(in the rows, 128 means zero)
Known rows, with every way that one mark hangs from another
K_217[K_324[K_397 K_431[K_220] K_867]]: [107 139 112 131 125 113 147 108 188 155 117  96 148 150 160 158 130  97
 102  89  99 163  81  92 103 127  58 157]
K_894[K_324[K_217[K_216]]]: [159 120 146 130 119  97 127 111 156 145 117 107 135 143 136 133 104  76
  94  95 144 130  91 131 127 113  84 136]
K_216[K_894[K_324[K_431 K_882]]]: [115 153 128 150  99 137 133 133 137 166 108 103 138 144 138 128 120  86
 120 100 110 105  73 110 128 111  86 124]
K_217[K_324]: [125 103 114 128 131 111 130 121 166 143 130 104 127 150 150 155 108  83
 113 128 113 142 112 126 128 124 116 142]
K_216[K_894[K_324[K_397[K_975]]]]: [125 138 128 150 115 138 129 140 157 171 115  97 135 143 127 135 118 102
 119 109 130 103  75 132 132 133  96 129]
K_216[K_894]: [109 149 121 146 122 143 117 138 128 156 109 100 121 132 118 122 120 101
 120 120 109  91  86 137 142 139 106 119]
K_298[K_216 K_220 K_324[K_431]]: [135 177 124  96 150 125 104 113 174 189  71 107 176 135 130 183 103  75
  95  77 117 135  79  60 131 149  70 123]
K_217[K_324[K_397[K_975] K_431]]: [127  97  99 125 117 116 159 126 193 169 124  76 152 154 154 173 123  90
 131 108 114 166  85  98 108 146  83 155]
K_216[K_894[K_324[K_217 K_431[K_220] K_882[K_422]]]]: [122 164 137 150 115 133 135 125 148 163 109  92 136 146 134 101 127  78
 117  89 119 107  59 108 124 113  89 115]
K_298[K_216]: [150 138 121 122 134 122 111 127 155 164  93 125 141 114 126 140  93  97
 117 120 111 131 121 116 131 145  94 114]
K_298[K_216 K_220 K_324[K_882 K_894]]: [123 195 113 118 138 126 114 110 185 208  87 107 159 141 110 179  87  51
 100 100 150 130  74  70 119 150  94  83]
K_216[K_894[K_324[K_217]]]: [129 144 136 150 111 135 113 137 141 155 120 102 128 137 124 113 120  85
 108 103 131  95  75 134 144 125  96 128]
K_324[K_431 K_867 K_882[K_422] K_894]: [ 84 196 115 152  76 130 172 119 130 173  94  92 152 120 152 101 131  68
 118  71 111 134  83  74  73 134  50 100]
K_894[K_324[K_397 K_867[K_104] K_882]]: [133 138 135 153  97 113 147 113 165 167 105 132 158 124 147 150 117  84
 111  89 133 143  99 116 111  95  84 132]
K_217[K_324[K_397 K_431]]: [117 112  94 128 119 107 147 117 184 157 129  81 156 151 154 166 120  92
 126  99 105 159  83  95 112 140  80 148]
K_298[K_216 K_220 K_324]: [141 171 129 104 161 125  93 114 177 188  80 117 159 132 118 182  93  76
  91  95 133 127  92  84 138 146  96 110]
K_104[K_867]: [132 143 145 144 137 121 114 106 129 144 106  93 135 117 129 153 130 120
  99 128 103 119 123 136 125 139  76 142]
K_634[K_104]: [121 122 121 124 133 132 134 123 150 133 104 121 156 119 140 132 108 112
 119  92 119 127 107 146 159 115 120 129]
K_298[K_324[K_431]]: [129 147 120 119 111 119 130 140 143 156  93 106 179 144 146 153 127  94
 102 104 106 139  87  86 121 135  73 157]
K_894[K_324[K_217 K_397]]: [156 119 125 149 116 100 121 121 178 160 131  99 161 139 132 134 121  89
  97  92 149 142  85 124 130 123  78 140]
K_397[K_975]: [151 102 131 131 130 135 143 150 157 176  98 101 125 141 128 148 125 103
 118 147 126 144 122 141 127 138 105 149]
K_894[K_324[K_217 K_397 K_431 K_867[K_104]]]: [140 139 132 140  91 109 139 117 161 155 104 112 169 120 150 133 137  84
 100  56 129 143  76 103 119 118  47 162]
K_324[K_217 K_397 K_867 K_882]: [135 152 110 180  91 131 140 119 182 188 125  90 151 101 114 130 137  65
 117  89 160 166  75 109 100 141  55 112]
K_298[K_220 K_324[K_217]]: [134 159 128 124 154 119  96 116 167 175 105  89 155 147 112 165 126  67
  79  92 149 132  73 104 146 136  95 132]

Rows
[141 156 129 114 137 104 148  98 161 147  93  75 133 155 122 119 131  87
 105  84 110 149  56 100 115 133  44 141] | K_324[K_217[K_216] K_431[K_220]]
[131 177 110 106 100 120 132 134 161 175  84 112 184 135 133 149 100  78
 109  95 120 131  76  64 111 168  62 127] | K_298[K_216 K_324[K_431 K_894]]
[113 118 110 140 119 117 135 116 181 154 131 103 138 132 150 162 115  89
 107 103 123 150 102 118 110 135  84 142] | K_217[K_324[K_397 K_867]]
[150 141 131 128 124  91 146  99 185 157 111  87 160 159 138 138 122  93
  96  71 131 151  56  99 111 119  46 145] | K_894[K_324[K_217[K_216] K_397 K_431[K_220]]]
[ 78 210  96 148  85 122 188  97 171 184  86  98 160 142 128 136 148  86
 124  72 108 156  45  71  84 131  37 121] | K_324[K_397 K_431[K_220] K_867[K_104] K_882 K_894]
[106 170 134 148 110 136 129 127 150 162 105 106 143 142 138 125 130 107
 101  84 106 105  63 110 124 121  61 137] | K_216[K_894[K_324[K_397 K_431[K_220] K_867]]]
[123 155 132 153 104 136 133 133 141 165 113  92 141 135 136 104 125  73
 124  85 124 103  63 109 123 120  91 116] | K_216[K_894[K_324[K_217 K_431 K_882[K_422]]]]
[106 182 136 116 134 129 110 117 149 175  78 103 166 139 141 176 133  83
  72  69 113 134  81  76 126 127  55 149] | K_298[K_220 K_324[K_431 K_867]]
[105 135 100 125 110 115 181  95 190 168 118  60 126 153 138 174  90  66
 161  83 127 134  37  90  81 144  79 100] | K_217[K_216[K_894] K_324[K_397 K_431 K_882]]
[127 162 107 164  76 130 186 113 199 207 119  63 126 122  95 136 118  49
 129  90 197 157  47 109  67 176  44  92] | K_324[K_217[K_216] K_397[K_975] K_867 K_882 K_894]
[122 192 111 132 145 143 110 113 202 218  90  95 166 128 103 186  94  65
 122  84 150 121  49  70 122 158  95  78] | K_298[K_216[K_894] K_220 K_324[K_397 K_882]]
[ 86 185 114 136  76 126 148 127 125 157  97 100 148 131 144 121 138  94
  88  81  98 127  88  91 105 148  26 145] | K_324[K_431 K_867 K_894]
[106 129 119 104 120 117 163 101 160 142 110  75 110 155 146 158  89  75
 140  89 110 114  59 106 101 141  84 122] | K_217[K_216[K_894] K_324[K_431]]
[149 134 141 143 108 103 133 110 174 156 118 106 146 126 136 137 111  84
  89  72 156 138  82 123 111 125  53 136] | K_894[K_324[K_217[K_216] K_397 K_867]]
[127 168 111 121 143 114 136 108 204 198 109  56 152 157  94 180 116  64
  98  85 185 134  36  96 116 176  77 112] | K_298[K_220 K_324[K_217[K_216] K_397[K_975] K_894]]
[139 131 133 142  96 109 143 122 150 164 104 114 161 151 159 145 118  81
 105  98 110 147  99  95 115  90  75 141] | K_894[K_324[K_431 K_882]]
[112 125 113 108 125  94 163  93 171 142 126  84 104 162 134 160  77  67
 123 112 135 125  81 124  98 146 100 110] | K_217[K_216 K_324[K_894]]
[123 178 133 127 151 138  94 106 175 191  92 111 132 121 116 159  96  84
  98  76 130 103  81 103 140 139  84  94] | K_298[K_216[K_894[K_324[K_397 K_867]]] K_220]
[116 161  98 136 108 110 136 133 171 169 116  92 178 149 120 156 118  94
 105 111 142 131  70 100 114 164  83 129] | K_298[K_324[K_397 K_894]]
[118 187 142 135 133 135 118 106 166 187  94  91 136 132 112 165 113  45
  90  74 164 124  56  94 116 131  77 106] | K_298[K_220 K_324[K_217[K_216[K_894]] K_867 K_882]]
[131 135 134 130 121 122 158 111 162 167 100  88 113 144 120 153  90  87
 136 104 141 108  68 129 102 135  91 101] | K_217[K_216[K_894[K_324[K_397[K_975] K_882]]]]
[109 125 105 134 107 116 147 118 178 156 122  93 153 135 159 163 124  89
 112  85 107 157  89  95 102 138  60 154] | K_217[K_324[K_397 K_431 K_867]]
[124 187 131 111 155 142  90 121 171 192  82 110 149 130 111 171  93  73
 102  92 133 102  69  87 143 154  99 100] | K_298[K_216[K_894] K_220 K_324]
